Each row was made from one walk, in order. Every step used is in the known rows, and no mark comes twice. Write each row's walk.
In the rows, 128 means zero.
Known rows
A -> T -> F -> X -> D: [201 164 180 114 137 117 133 146 132 100  98 115 170 173 121 119 142 121
 133 101 128 134  93 161 140 153 123 130 134 135 166 107 106 110 103  95
 125 116  96 142 127 118 130 133 155]
K -> X: [136 151 111 106 100 117 149 134 128 121 152 145 111 108 164 101 142 117
 121 133 160 116  70 166 126 132 116 136 102 135 152 120 125 128 135 119
 127 138 136 159 118 116 128 173 143]
F -> T -> L -> X -> N: [100 143 110 128 127 165 153 137 171 127 140 159 116 107  87  94 135 122
 166 121  87 150 165 125 101 122 116  96 135 110 160 147 139 129 114 125
 142  84 159 132 138 119 132 118 126]
X -> N: [105 156  82 124 112 104 138 126 138 131 152 161 114 133 138 105 146 132
 143 142 124 137 116 137 130 132 127  97 132 126 143  75 125 128 114  56
 136 100 144 157 129 120 123 155 115]
X -> F: [107 155  94 103 142  95 135 131 100 120 141 153 129 136 128 118 129 130
 132 136 126 149 126 126 131 143 122 123 134 129 146  87 131 128 116  79
 144 106 140 130 132 114 135 160 117]
W -> A -> T -> L: [156 154 153 111 148 182 151 127 150 119 104  96 124 124  59  96 148 117
 114 140 109 182 111 139 153 153 104 127 107 130 160 124 104 119 102 111
 150  68 131 118 122  98 130 138 152]
L -> X -> Q: [180 144 105 107 146 140 148 144 171 111 114 139  96 134 133 106 142 136
 135 143 105 115 161 161 117 140 139 125  89 126 125  88  93 114 118 151
 143 124 154 125 126 130 139 155 119]
A -> X -> N: [ 83 148 106 128  96 108 139 136 137 122 155 185 109 140 191 107 153 121
 122 137 122 140 119 158 133 125 132 101 142 126 147 124 118 104 110  81
 130 109 140 165 125 130 129 167 121]
J -> X: [142 152 115 124 117 125 148 126 143 107 128 131  96 104 136 103 170 134
 186 151 178 118 101 165 132 127 136 145 118 119 151 113 120 135 133 122
 135 131 120 142 125 108 125 141 132]
W -> G: [106 149  99 119 107 140 146 125 128 126 106 136 124 113 104 107 154 139
 137 140 135 120 115 108 127 123 129 136 140 136 134  84  96 115 126 119
 112 122 121 140 120 123 132 127 148]
L -> X: [160 154 106 119 130 140 150 131 155 117 140 135  90 125 155 101 155 127
 140 128 104 119 149 132 104 126 137 133  98 130 142 112  88 111 134 125
 132 139 138 128 125 124 137 146 133]
L -> X -> A: [185 152 142 104 134 128 147 136 168 121 136 138 100 123 152 115 135 124
 125 119 104 138 164 139 122 117 140 116 112 128 162 131  94  84 124 124
 155 113 156 142 133 114 138 139 118]
L -> X -> A -> T -> F: [220 153 211 108 124 119 144 138 116 119 122 121 123 160 130 110 132 116
 128  99  99 143 167 164 167 152 114 109 111 123 160 159 105  98 120  94
 161  98 162 139 134  89 128 139 123]
F -> X: [157 162 110 112 127 122 140 140 149 118 112 163 125 114 139 112 151 131
 143 122 138 125  69 173  93 136 132 130 132 130 141  79 107 122 119 145
 132 123 105 163 118 121 138 136 132]
K -> X -> L: [133 146 114  94  89  93 150 125 117 131 140 173 113 113 132  97 136 103
 109 139 178 120  91 158 129 124 114 123 119 124 172 147 134 123 143 103
 138 114 148 168 114 111 126 183 123]
F -> T -> L -> X: [132 145 136 119 131 193 148 137 167 118 132 133 117  96  78  97 130 126
 157 120  87 138 153 113  98 118 120 123 133 119 156 136 127 123 129 175
 139  95 147 116 133 132 147 111 141]
A -> T -> F -> X -> J: [178 163 168 126 134  99 136 131  91 122 121 147 149 134 113 104 143 123
 145 112 116 116  86 144 146 165  91 132 154 126 152 106 120 131 132 107
 134 112  95 140 118 109 133 124 138]
Q -> T -> L -> X -> D: [141 159 119 110 141 182 144 145 180 100 147  94 120 136 137 111 158 119
 152 126  62 143 202  66 106  96 159 135  84 131 183 111  87 111 130 125
 127 143 140 101 130 149 147 124 167]
T -> F -> X: [154 158 136 118 128  90 134 143 130 116 113 170 146 129 158 109 155 135
 136  93 109 120  73 161 128 165 133 123 140 118 149  67 112 114 118 135
 122 116 103 180 126 103 137 126 146]
A -> X -> D: [120 147 122 115 110 148 133 137 170 100 150 137 129 141 198 123 131 118
 103 137 116 130 124 142 128 114 145 136 126 144 171  97  90  88 110 101
 128 129 114 126 127 157 141 165 147]
Q -> T -> L -> X: [122 161 123 115 127 172 149 142 162 107 143 126  98 119 128  98 171 126
 168 122  68 139 185  91 110 112 145 124  86 123 157 119 104 127 140 149
 124 133 152 118 120 127 145 121 159]
L -> X -> A -> T -> Q: [225 166 169 101 155 123 165 128 154 120 117  86  91 131 133 110 116 111
 134 129 161 168 126 158 134 119 112 123 101 137 151 154 100  83 132 114
 163  93 146 126 133 109 129 151 123]
W -> A -> T -> L -> X: [188 152 163 113 163 191 166 134 168 117 103  91 106 126  80  89 160 112
 121 138  84 186 160 151 137 148 108 133  97 124 163 159  93 105 108 135
 148  87 134 105 124  99 131 140 156]
K -> X -> D: [145 150 116 108 116 133 142 140 150 109 157 115 123 120 163 111 133 116
 102 140 153 120  88 145 127 120 130 145 101 142 173 109 108 109 123  92
 127 145 128 139 129 136 129 175 147]
Q -> T: [147 163  98 107  94 132 130 133 146 111 144 121 107 130 134 111 151 124
 166 131 135 121 126 101 119 111 139 119 101 138 141  92 105 142 135 124
 131 148 151 128 117 131 136 137 131]
T -> F: [137 150 134 116 114  97 125 132 114 120 140 151 133 141 148 106 136 137
 133 114  97 117  99 127 155 160 130 121 131 122 151  48 110 121 126 109
 124 109 143 157 132 103 133 143 136]
K -> X -> Q -> T: [152 144 114  92  94 127 142 148 137 109 130 130 109 129 136 108 149 119
 137 138 163 112 113 158 134 129 116 126  74 134 131 141 124 147 125 157
 140 158 167 142 110 124 132 174 130]
W -> A -> X: [132 136 117 111 117 148 143 137 173 118 126 137 116 128 181 106 158 117
  94 140 117 159 103 165 137 141 130 126 130 132 158 129  88  86 101 137
 140 122 123 147 124 121 137 162 141]
F -> X -> D: [154 161 105 110 147 132 133 143 176 108 116 131 149 126 152 127 147 130
 128 123 132 127  85 152 102 129 150 136 132 142 159  71  95 101 107 113
 126 135  93 145 128 146 139 134 143]
S -> X -> F -> Z: [ 57 149  66 101 151  64 135 141 128 125 140 168 123 150 136 160 106 137
 166 140 159 151 134 135 128 138 120 134 133 131 178  56 114 107 103  64
 151  99  98 114 126 129 140 153 131]
T -> L -> X: [126 155 122 118 141 165 156 136 153 113 140 142  99 111 129  98 150 135
 136 128  65 136 163 123 111 127 137 137 100 118 160  98 100 113 135 140
 123 106 140 130 127 122 145 134 157]
X -> Q: [147 146 100 106 130 131 133 135 143 116 119 149 113 136 114 116 125 142
 125 151 126 119 113 159 140 148 131 121 109 131 127  54 105 129 115 137
 139 104 153 133 125 130 138 156 114]
Q -> T -> F: [143 156 131 108  95  99 119 137 117 108 144 130 136 149 150 106 163 128
 164 105 103 118 131  92 151 141 140 115 110 124 147  75 108 139 133 115
 121 140 151 144 124 115 136 135 141]
J -> X -> N: [107 153  96 131 106  97 151 122 138 118 129 161  99 120 140  99 173 129
 188 160 174 136 111 180 139 132 134 117 135 110 149 125 133 144 116  72
 145 113 134 164 133 103 116 146 119]
S -> X -> N: [ 90 155  70 129 130 100 147 138 143 138 166 172 116 149 139 128 101 132
 170 140 162 130 125 164 131 141 131 104 134 128 157  90 116 118 112  38
 133  92 123 148 127 128 130 137 119]
J -> X -> Q -> T -> L: [122 149 130 109 116 155 147 143 157  91 104 132 107 114  90 103 169 137
 195 162 137 137 155 149 149 131 146 138 103 108 143 125 130 154 122 170
 143 120 155 130 122 114 138 122 148]

Which walk is each row?
[ 74 144 115 114 122 103 138 136 106 114 149 179 126 144 179 120 126 119
 110 127 128 153 132 145 131 142 124 126 146 129 152 137 127 104 113 104
 138 109 132 138 128 129 142 180 124] | A -> X -> F
[113 148 115 106 101  71 116 135 139 112 121 152 128 144 159 128 166 139
 138 131  93 122  97 120 154 151 129 129 126 124 168   4  98 115 113 102
 128 108 129 151 128 107 136 152 148] | T -> F -> Z
[109 157 117  99 123 158 133 143 148 105 125 139 123 128  86 113 140 137
 145 141  85 137 150 116 138 134 138 120  92 125 140  63 117 142 117 156
 137 107 166 128 119 129 145 134 143] | X -> Q -> T -> L
[138 158 123 125 144  80 135 132 110 123 131 178 154 113 145 107 148 137
 139 108  90 101  80 127 132 162 113 136 167 117 158  63 112 125 135 119
 128 121  95 155 126 116 140 123 142] | T -> F -> X -> J
[ 94 150 111 132 109 129 139 118 120 122 169 169 108 112 188 106 131 121
 116 148 109 109 116 115 130 123 109 137 152 132 156 109 105 109 144 112
 135 125 111 120 117 151 142 154 139] | A -> X -> J
[143 152  82 128 124 112 149 134 155 126 147 157  94 139 159  99 158 126
 156 131 104 131 159 142 116 130 133 103 115 116 143 118 108 120 122  81
 133 127 150 147 132 115 128 152 118] | L -> X -> N
[140 133 115 105 136 160 136 139 202 112 131 111 136 143 191 118 146 115
  80 139 112 164 118 145 141 130 142 131 142 142 178 115  73  73  89 115
 139 123 113 130 132 136 135 164 150] | W -> A -> X -> D
[159 143 142 111 112  98 135 146 137  94 100 131 128 145 128 102 174 136
 204 137 156 117 143 162 173 152 144 126 112 102 136 120 121 152 119 150
 146 144 161 142 129  98 128 137 132] | J -> X -> Q -> T -> F
[114 147  78 101 146  76 140 141 137 114 117 155 101 137 162 130 167 129
 146 138 105 153 173 113 109 131 131 134 113 124 165  84 106 105 110 104
 152 123 130 113 133 116 141 170 128] | L -> X -> F -> Z
[188 157 182 105 116  83 139 132  98 120  84 169 152 155  92 104 142 109
 138  99 147 137 102 186 142 158 109 104 142 117 163 148 132 123 119 105
 135  91 121 176 115  94 124 135 124] | A -> T -> F -> X -> L
[117 152 107 116 110 113 151 122 100 130 177 151 105  91 158  98 137 118
 122 149 139 100  79 132 130 129  93 153 129 133 161 118 122 136 153 103
 134 140 124 135 117 132 131 166 141] | K -> X -> J
[149 161 157 101 129 162 154 143 167 114 134 129 106 121 122 114 153 121
 149 117  68 158 203 103 119 104 147 114  94 119 171 151  99 102 127 143
 157 118 167 132 128 114 145 117 143] | Q -> T -> L -> X -> A
[125 160  88 122 127  96 145 141 147 124 121 186 126 127 140 112 161 129
 149 120 133 139  81 182 101 146 130 103 149 123 140  92 126 121 102  94
 130 113 116 183 124 111 127 141 124] | F -> X -> N
[143 143  83  99 175 106 151 134 136 128 130 114 122 107 118 102 103 115
 167 118 151 169 127  98  99 123 111 124 142 125 148 145 139 111 128 144
 154 104 142 103 147 126 137 140 115] | L -> X -> F -> T -> Q
[145 132 113  94 122 154 136 149 187 106 109 123 116 152 155 113 156 116
 112 139 130 160 145 165 149 138 138 115 111 130 139 145  89 104  93 178
 153 145 153 133 115 129 138 166 131] | W -> A -> X -> Q -> T
[179 167 154 101 159 110 163 130 141 128 140 102 109 138 109 136  60 114
 155 133 212 168  79 172 154 128 108 125 120 143 160 119 110  86 122  75
 165  62 117 124 127 125 131 134 122] | S -> X -> A -> T -> Q
[162 138 106  96 118  81 125 154 162  98  95 137 110 170 152 123 181 133
 167 128  69 122 191 109 145 142 146 116  86 114 148  63  88 122 112 164
 145 154 162 125 124 117 139 150 144] | L -> X -> Q -> T -> F -> Z
[139 125 113 104 141 152 142 145 180 110 103 146 125 140 159 111 135 126
  80 143 126 156 113 186 153 156 127 121 122 127 137 121  84  87  85 158
 151 109 134 140 122 121 136 173 128] | W -> A -> X -> Q
[ 86 146 138 106 108 169 139 151 149  93 129 159 117 141 136 111 142 125
 124 139  87 142 156 143 146 127 138 119 100 124 139 109 115 122 117 181
 130 114 160 132 114 146 152 147 157] | A -> X -> Q -> T -> L
[ 92 151 111 115 173 132 152 139 115 112 137 155 116 130 121 107 143 135
 126 126  63 168 180 110 120 145 129 134 117 113 162 131 125 107 125 110
 141  89 139 116 138 112 149 149 138] | T -> L -> X -> F
[196 142 154 103 176 197 163 140 179 112  81  96 109 139  56  94 148 121
 106 148  85 180 174 174 152 163 113 125  79 119 145 151  95 108  93 160
 158  79 151 102 123 106 134 150 143] | W -> A -> T -> L -> X -> Q
[167 161 133 103 125 104 121 155 154 100 119 123 170 157 164 123 159 125
 149  87 105 126 115 114 125 135 153 126 125 133 170  86  98 113 112 118
 120 165 108 152 127 128 140 117 155] | Q -> T -> F -> X -> D
[139 152  86 102 135 122 142 126 158 121 132 111 116  89 102 103  98 121
 161 133 183 143  54 107 112 118 108 123 151 137 142  84 130 121 130 158
 146  91 132 126 135 135 132 127 125] | F -> T -> Q
[179 150  98 101 127 146 143 146 167 106 118 117  92 143 134 107 159 128
 166 140 118 120 190 134 114 127 142 118  75 128 126 117  93 130 126 167
 144 156 167 114 119 132 141 146 124] | L -> X -> Q -> T
[111 142  98 105 132 119 127 133 115 132 141 145 142 118  74 117 102 125
 145 119 145 151 114 112 115 136 106 112 157 130 147 120 151 137 112 119
 154  96 148 112 136 124 134 145 100] | X -> F -> T
[103 147 126 117 117 181 134 131 149 119 139 141 133  88  57 104 110 127
 146 126 105 138 105 107 119 124 119 122 149 129 155  87 139 133 122 157
 135  81 140 123 131 131 143 111 142] | F -> T -> L
[148 155  98 128 145 131 146 122 140 126 161 140  92 108 149 100 138 127
 145 143  85 104 161  89 110 118 116 141 125 126 152 107  95 121 156 109
 136 139 122 105 123 140 140 138 130] | L -> X -> J
[130 156  89 116 151 132 140 141 172 120 162 118 134 150 146 142  87 133
 145 131 155 119 128 128 128 119 148 139 116 147 177  52  88  99 115  70
 129 114  95 109 129 159 140 132 142] | S -> X -> D
[147 165 157 133 151 173 160 119 120 117 144 122  95 110  84  93 141 118
 148 149  64 135 172 107 129 129  91 146 114 125 162 137 112 125 152 111
 139  94 121  86 118 134 140 126 147] | A -> T -> L -> X -> J
[175 160 182 119 105 111 130 130  89 115 128 120 127 160 108 100 136 123
 139 115 123 125 107 146 172 160 108 117 115 130 146  84 118 130 126  91
 130  95 138 138 125 102 127 145 133] | A -> T -> F
[ 47 136 140 114 127 152 141 141 113 115 144 182 144 115 101 113  97 116
 121 114 101 174 133 130 123 133 107 118 170 116 163 162 160 111 108 150
 145  73 143 123 134 134 149 140 135] | A -> X -> F -> T -> L
[147 158 115 102 124 100 144 130 145 123 100 185 130 117 111 111 143 121
 134 125 155 127  83 165  95 125 137 112 147 123 161 107 119 116 124 131
 135 109 114 180 115 114 134 131 121] | F -> X -> L
[182 169 122 106 136 119 147 119 125 116 123  90  96 127 108 100 120 118
 148 145 185 154  64 142 138 130 103 134 111 145 135  87 115 119 135 111
 140  95 121 125 122 123 126 150 137] | A -> T -> Q
[191 159 196 117 107 135 152 124 130 111 104 112 108 124  93 116 149 116
 171 155 199 150 118 206 161 123 115 129 119 125 161 175 123 125 114 102
 179 104 143 134 128  91 117 135 117] | J -> X -> A -> T
[137 165 102 119 145 114 146 130 130 126 133 166 122  97 133 114 146 131
 144 129 119 105  83 132 100 133 111 141 160 133 151  76 108 126 137 125
 134 134  89 142 119 131 143 127 132] | F -> X -> J
[141 152 112 120 126 135 142 129 167  98 121 108 119 120 152 115 156 129
 173 160 174 125 118 146 135 114 155 155 119 126 172  93 104 122 116  98
 137 136 113 127 137 128 128 142 144] | J -> X -> D
[ 66 143 117 108 148 146 134 137 112 123 135 158 152 102  50 112  99 127
 140 118 109 166 127 104 121 140 109 118 162 120 161 111 161 136 110 128
 148  64 150 111 139 120 142 127 126] | X -> F -> T -> L
[209 146 174  94 151  97 147 134 131 134  63 148 160 155  83 101 159 102
 116 101 140 170  93 188 150 171 107  99 151 115 173 176 114 109  95 117
 156  86 112 169 118  72 120 139 125] | W -> A -> T -> F -> X -> L
[153 152 109 104 142 122 143 148 163 109  86 167 135 125 121 119 140 139
 130 128 135 119  82 199 111 157 134 125 120 131 123  77 109 122 104 168
 140 115 120 156 118 126 140 143 126] | F -> X -> Q
[138 162 153 132 132 158 162 131 135 118 128 141 100 145  89  90 156 114
 149 138  84 162 176 147 135 137 110 104 101 116 150 147 124 124 116  67
 136  77 153 128 126 106 128 143 143] | A -> T -> L -> X -> N
[126 159 121 102 142 150 145 157 159  98  90 160 131 119  86 116 162 135
 146 125  99 138 120 149 108 139 139 123 109 121 135  91 120 138 111 190
 135 116 134 150 114 123 149 118 150] | F -> X -> Q -> T -> L
[121 136  99 120 136 141 142 122 157 129 148 146 117 112 170 105 148 117
  94 147 106 147 117 133 141 137 108 137 156 129 166 136  85  91 120 127
 148 121 109 120 120 139 136 158 137] | W -> A -> X -> J
[189 164 182 119 118 111 140 142 103 112  95 141 149 148 120 107 148 123
 144  97 135 129  80 182 139 169 108 118 133 127 140 120 118 125 110 122
 131 114 107 160 119  95 132 129 144] | A -> T -> F -> X
